Each row was made from one small tree. The marks that hang from a mark follow it in brackets, in the order of their numbers. Every link used is in the known rows. Write each row's tree.
Known rows:
z672[z347 z669[z87] z804 z986[z244]]: -30.6 36.4 -23.0 2.5 -4.5 5.7 9.4 1.8 13.1 -12.4 -34.8 14.8 -18.7 -7.5
 -24.8 18.4 32.8 -11.6 2.9 54.7 -7.7 1.0 -19.0 -43.9 7.9
z87[z841 z908]: -26.9 16.1 -21.5 14.6 -5.7 10.5 0.1 0.8 0.2 2.6 -23.0 9.6 -30.3 19.6
 -12.6 13.3 15.5 -12.2 9.9 29.9 -14.0 -1.6 -15.5 -25.7 13.5
z841[z87[z588 z908]]: -32.2 13.9 23.8 4.2 -0.2 -11.7 7.9 -4.5 8.5 -5.2 -28.3 8.0 -33.1 18.9
 -14.3 8.5 17.8 -24.0 18.0 29.6 -0.3 -0.3 -17.1 -24.2 14.3
z804[z672]: -14.5 13.1 14.8 16.6 0.4 -13.4 0.3 -7.5 0.9 -6.6 -26.0 4.8 -18.4 10.5
 -1.3 10.3 23.8 -14.1 1.6 23.3 -14.2 3.3 -24.8 -24.9 10.1
z669[z87[z588] z672[z347 z804 z986]]: -25.0 10.5 -1.7 19.7 -9.3 13.9 -2.4 2.9 14.8 -7.1 -37.7 19.6 -21.2 18.6
 -23.0 15.1 24.7 -0.3 -12.8 54.8 -7.7 2.8 -15.4 -33.3 6.0
z669[z87[z841 z908] z672[z347 z804]]: -17.5 14.5 -35.7 15.2 -15.2 19.0 -4.0 5.3 12.1 -2.2 -28.2 21.1 -22.4
 22.0 -17.9 18.5 22.2 -15.7 -11.6 47.7 -14.1 0.4 -18.5 -31.0 3.5
z428[z244]: -11.9 14.3 -5.1 23.1 -0.5 3.0 11.8 -0.5 6.9 -6.2 -29.7 -4.1 -20.9 17.5
 1.0 14.1 17.2 -4.4 7.9 20.7 -7.7 12.3 -18.9 -28.2 9.7
z841[z87]: -20.6 10.7 17.7 7.4 1.1 -14.4 15.3 -5.1 10.5 -3.7 -28.5 3.8 -25.5 11.2
 -6.3 13.0 16.3 -27.4 13.2 11.2 3.6 2.1 -14.2 -24.1 9.2
z908[z87]: -10.2 5.4 1.1 4.2 -4.8 15.5 19.1 1.7 7.0 -4.9 -29.0 2.8 -18.1 9.2 -3.8
 14.2 16.7 -25.0 2.0 37.5 -3.1 5.7 -12.4 -26.3 14.3
z101[z87[z908]]: -5.4 12.3 -6.6 8.4 0.7 11.3 14.4 -3.1 9.7 -2.3 -28.7 3.4 -29.2 16.8 -5.7
 13.2 18.9 -4.8 16.6 41.4 -6.3 6.4 -20.8 -25.5 11.9
z669[z87[z908]]: -16.1 8.4 -7.6 17.3 -8.4 2.1 3.3 4.3 5.6 -3.9 -27.9 6.7 -22.4 24.7 -6.2
 13.7 19.5 -15.0 2.8 44.9 -7.6 4.7 -28.1 -26.6 6.7
z672[z347 z669[z87] z986[z244]]: -31.3 33.6 -24.1 -0.7 -2.8 -2.0 5.9 3.5 15.0 -15.7 -33.0 8.0 -14.3 -3.1
 -17.1 19.2 34.3 0.0 3.9 44.6 -8.0 3.3 -20.2 -35.0 9.0
z804[z672[z347 z669 z986[z244]]]: -25.5 32.8 -2.8 1.5 1.5 -12.6 -0.1 -6.3 7.0 -14.4 -29.3 8.0 -14.8 -5.3
 -10.8 12.7 36.2 -5.2 2.7 35.0 -16.1 2.3 -24.2 -31.0 11.5
z287[z87[z588 z841]]: -38.0 13.6 3.4 12.9 -1.4 0.3 10.0 -4.9 10.0 -7.1 -23.9 8.9 -24.7 14.1
 -11.8 9.2 20.0 -2.8 20.4 24.4 -4.2 -3.5 -7.7 -34.7 11.8
z87[z588]: -30.9 6.9 21.7 20.8 1.0 -6.1 -0.2 -2.7 3.5 -8.5 -27.5 3.5 -27.9 19.1
 -12.6 12.8 13.2 -4.6 9.9 28.7 -7.4 2.4 -12.6 -25.3 17.5
z804[z672[z347 z669 z986]]: -25.8 25.9 -1.0 -0.7 -0.8 -18.8 5.3 -6.7 8.7 -13.1 -27.7 10.8 -15.7 -5.8
 -11.8 13.4 33.2 -8.4 3.1 40.2 -14.7 4.4 -22.7 -30.0 5.7
z841[z87[z908]]: -21.1 13.8 12.5 5.0 -1.8 -10.6 11.5 -4.3 8.7 -1.7 -27.0 6.1 -29.3 13.7
 -8.8 11.9 18.3 -30.2 15.6 25.6 0.7 1.6 -19.3 -23.7 9.5
z287[z87]: -19.4 9.6 3.8 17.4 -2.8 -4.3 13.2 -5.4 10.9 -5.3 -23.3 3.1 -18.9 6.2
 -3.4 15.1 21.5 -13.0 18.7 31.0 -0.6 2.8 -15.1 -33.0 6.3
z669[z87[z841 z908]]: -23.6 12.2 -20.3 14.4 -8.5 7.8 3.5 5.3 5.4 -2.0 -27.2 10.4 -24.3 27.8
 -8.8 11.8 18.7 -10.8 2.0 35.0 -10.3 0.4 -22.8 -27.7 7.4
z101[z87]: -4.8 9.2 -0.5 10.8 3.6 6.8 18.4 -3.9 11.3 -4.3 -30.0 1.0 -25.8 14.2 -2.8
 14.1 17.0 -1.9 14.1 26.7 -3.4 6.8 -15.6 -26.0 11.6
z908[z87[z588 z841]]: -28.6 9.3 0.1 -0.2 -3.4 20.1 16.2 2.4 6.5 -6.7 -29.6 8.8 -24.4 17.3
 -12.0 8.4 14.9 -15.3 3.5 31.1 -6.8 -0.4 -5.1 -27.8 20.2
z986[z244 z672[z804]]: -10.4 29.2 7.5 43.7 5.7 16.1 -13.6 -4.1 -5.1 -0.5 -30.4 -2.7 -24.8 7.7
 -4.5 16.2 22.3 -15.9 3.0 8.3 -17.0 -2.0 -23.5 -32.5 15.1
z672[z347 z986[z244]]: -24.8 27.5 -13.4 19.3 0.2 12.2 -3.7 -0.3 6.2 -6.8 -36.3 4.7 -15.1 -1.1
 -15.4 22.2 29.0 6.5 4.9 34.8 -7.5 1.2 -19.9 -28.1 18.4

Which tree is each row?
-23.5 27.1 12.5 5.7 3.9 -11.4 2.5 -6.6 4.1 -10.2 -29.6 5.3 -19.2 0.6
 -6.9 6.0 32.6 -6.4 2.4 29.8 -14.6 2.4 -21.7 -32.1 10.8 -> z804[z672[z669 z986[z244]]]
-11.7 5.9 8.7 27.9 -4.1 15.2 1.6 -2.3 7.9 3.6 -33.4 11.7 -25.3 8.7 -15.4
 15.0 18.3 -8.7 -8.2 39.2 -6.1 4.8 -7.7 -31.6 7.0 -> z669[z672[z804 z986]]
-19.7 8.3 -10.6 21.0 -8.6 22.4 4.2 4.3 11.8 2.7 -36.3 19.2 -24.0 22.4
 -16.8 9.7 21.0 -3.9 -15.6 36.1 -7.8 0.5 -9.7 -35.0 2.5 -> z669[z87[z841] z672[z804 z986]]
-31.2 24.5 -17.6 -1.8 -2.9 -11.9 11.5 -1.2 14.2 -11.9 -28.4 9.5 -18.4
 -11.1 -20.3 22.1 27.7 -5.8 9.4 47.6 -6.7 6.5 -12.8 -32.1 5.0 -> z672[z347 z669 z986]
-23.2 2.9 13.1 20.9 -5.4 9.9 -2.6 3.8 13.2 -5.2 -36.7 12.3 -22.7 27.2
 -14.2 8.8 22.3 6.6 -12.3 42.6 -6.2 4.5 -13.8 -28.3 6.7 -> z669[z87[z588] z672[z986]]
-34.7 15.2 -6.5 -0.7 -3.5 -14.7 12.1 2.3 11.9 -13.3 -22.7 8.3 -25.9 15.2
 -12.5 10.9 18.2 -13.8 7.0 29.4 -9.0 2.8 -10.9 -32.7 5.8 -> z672[z669[z87[z588 z841]]]
-17.3 37.3 -11.9 24.9 4.3 -1.0 -12.6 -2.3 3.2 -12.1 -24.4 -4.2 -18.1
 -2.0 -4.9 23.0 29.1 -12.3 6.6 9.6 -19.6 1.1 -23.5 -28.9 12.0 -> z986[z244 z672[z347 z669]]
-28.3 30.6 -5.5 6.6 -3.0 10.5 10.2 1.7 7.9 -4.7 -34.6 12.5 -27.8 3.1
 -21.6 8.0 29.0 -14.7 4.2 57.8 -7.4 0.8 -19.0 -45.0 8.3 -> z672[z669[z87[z908]] z804 z986[z244]]
-25.8 32.1 -6.0 0.2 -0.5 -11.9 1.2 -3.6 8.9 -15.7 -31.1 9.8 -12.7 0.0
 -9.7 11.3 37.9 -4.9 -0.8 38.3 -15.6 2.2 -27.9 -32.2 8.4 -> z804[z672[z347 z669[z87] z986[z244]]]
-13.9 11.4 -6.4 24.3 -6.7 13.9 -0.9 -1.9 10.8 -0.5 -33.1 14.3 -20.6 2.8
 -18.8 21.9 21.6 -7.6 -8.2 44.1 -7.8 4.6 -10.1 -30.6 6.8 -> z669[z672[z347 z804 z986]]
-12.7 20.9 -4.3 35.3 -1.4 2.3 -5.1 -5.0 0.8 -1.7 -27.0 5.4 -22.1 1.3
 -11.0 24.4 20.2 -20.8 4.2 24.5 -15.5 2.5 -22.6 -29.2 4.1 -> z986[z672[z347 z804]]
-15.8 32.8 -2.7 26.2 3.5 3.3 -11.3 0.5 1.2 -7.9 -26.0 -4.0 -22.8 10.8
 -1.9 14.1 28.2 -13.7 4.3 14.8 -18.8 0.9 -27.1 -30.9 9.6 -> z986[z244 z672[z669[z87[z908]]]]
-16.7 39.4 -11.1 27.5 3.2 4.3 -10.1 -3.4 1.8 -9.8 -25.9 0.6 -21.3 -4.8
 -10.0 22.5 27.7 -20.0 5.8 17.2 -19.5 -0.6 -22.6 -35.0 11.4 -> z986[z244 z672[z347 z669 z804]]
-20.3 8.1 -5.6 20.1 -10.9 8.3 -3.9 2.7 14.2 -10.1 -31.4 17.0 -20.6 21.8
 -18.0 18.2 20.5 -10.2 -11.6 46.8 -9.8 2.9 -16.6 -31.1 6.3 -> z669[z87[z588] z672[z347 z804]]
-13.0 32.7 -7.9 37.1 4.5 9.7 -18.2 -2.2 -1.1 -7.0 -28.5 -4.8 -17.1 4.8
 -2.9 23.5 27.2 -6.8 4.1 6.0 -18.9 -0.4 -26.9 -25.3 15.9 -> z986[z244 z672[z347]]
-31.4 28.7 -25.6 -2.0 -9.7 0.3 14.2 1.5 14.1 -8.6 -31.8 20.2 -22.6 -5.8
 -28.7 18.5 30.1 -18.1 5.4 72.8 -7.5 3.9 -20.1 -41.9 0.3 -> z672[z347 z669[z87[z908]] z804 z986]
-42.5 16.5 -4.9 12.9 -3.3 8.4 -4.9 0.1 0.1 -2.9 -24.8 12.2 -36.0 27.0
 -20.5 8.2 14.2 -3.6 12.9 35.1 -15.4 -4.5 -12.4 -26.2 19.8 -> z87[z588 z841 z908]
-23.7 16.3 -7.6 4.2 2.2 15.0 11.1 -2.4 9.0 -4.4 -29.4 9.0 -35.3 24.6
 -13.5 7.3 17.3 5.0 18.3 34.9 -10.1 0.3 -13.3 -26.8 17.9 -> z101[z87[z588 z841 z908]]
-19.8 6.4 -11.6 18.8 -7.3 17.2 1.6 5.3 12.8 0.5 -34.8 14.3 -20.8 25.3
 -11.5 10.3 22.3 4.0 -14.6 29.0 -7.7 2.1 -10.7 -29.1 3.3 -> z669[z87[z841] z672[z986]]
-38.6 16.5 -2.7 10.3 -4.2 4.2 6.5 -4.1 8.4 -5.0 -22.5 10.9 -28.3 16.8
 -14.2 8.2 22.1 -5.5 22.9 39.1 -7.2 -4.0 -12.6 -34.0 12.2 -> z287[z87[z588 z841 z908]]
-21.2 22.5 8.8 27.8 2.0 21.6 3.5 -2.8 0.4 2.6 -38.8 7.7 -26.2 3.3 -18.0
 11.9 22.4 -5.9 3.6 37.8 -5.0 -1.0 -15.2 -38.5 17.0 -> z672[z804 z986[z244]]
-27.6 16.5 -14.3 11.5 -5.7 6.0 9.9 -3.5 8.6 -1.3 -21.3 9.0 -24.3 11.5
 -8.7 12.1 22.6 -11.9 20.9 35.5 -6.2 -2.0 -14.8 -33.6 7.6 -> z287[z87[z841 z908]]
-26.1 25.1 -4.4 -2.1 -2.8 -17.9 6.1 -4.3 10.3 -14.1 -29.6 12.6 -14.2
 -0.3 -11.2 11.9 35.0 -7.9 -0.2 43.8 -14.1 4.5 -26.4 -31.2 3.0 -> z804[z672[z347 z669[z87] z986]]
-30.4 37.2 -18.7 4.8 -1.7 4.0 7.9 -2.2 10.5 -10.5 -32.5 12.4 -21.1 -14.8
 -25.8 20.6 30.2 -12.2 7.4 50.0 -8.6 1.1 -13.9 -42.2 11.7 -> z672[z347 z669 z804 z986[z244]]
-29.4 12.7 2.8 2.0 -3.4 -18.8 11.8 1.5 12.4 -14.8 -23.2 5.5 -24.4 13.5
 -10.7 12.4 18.7 -16.2 7.5 36.5 -7.0 5.9 -14.5 -32.1 4.8 -> z672[z669[z87[z588]]]
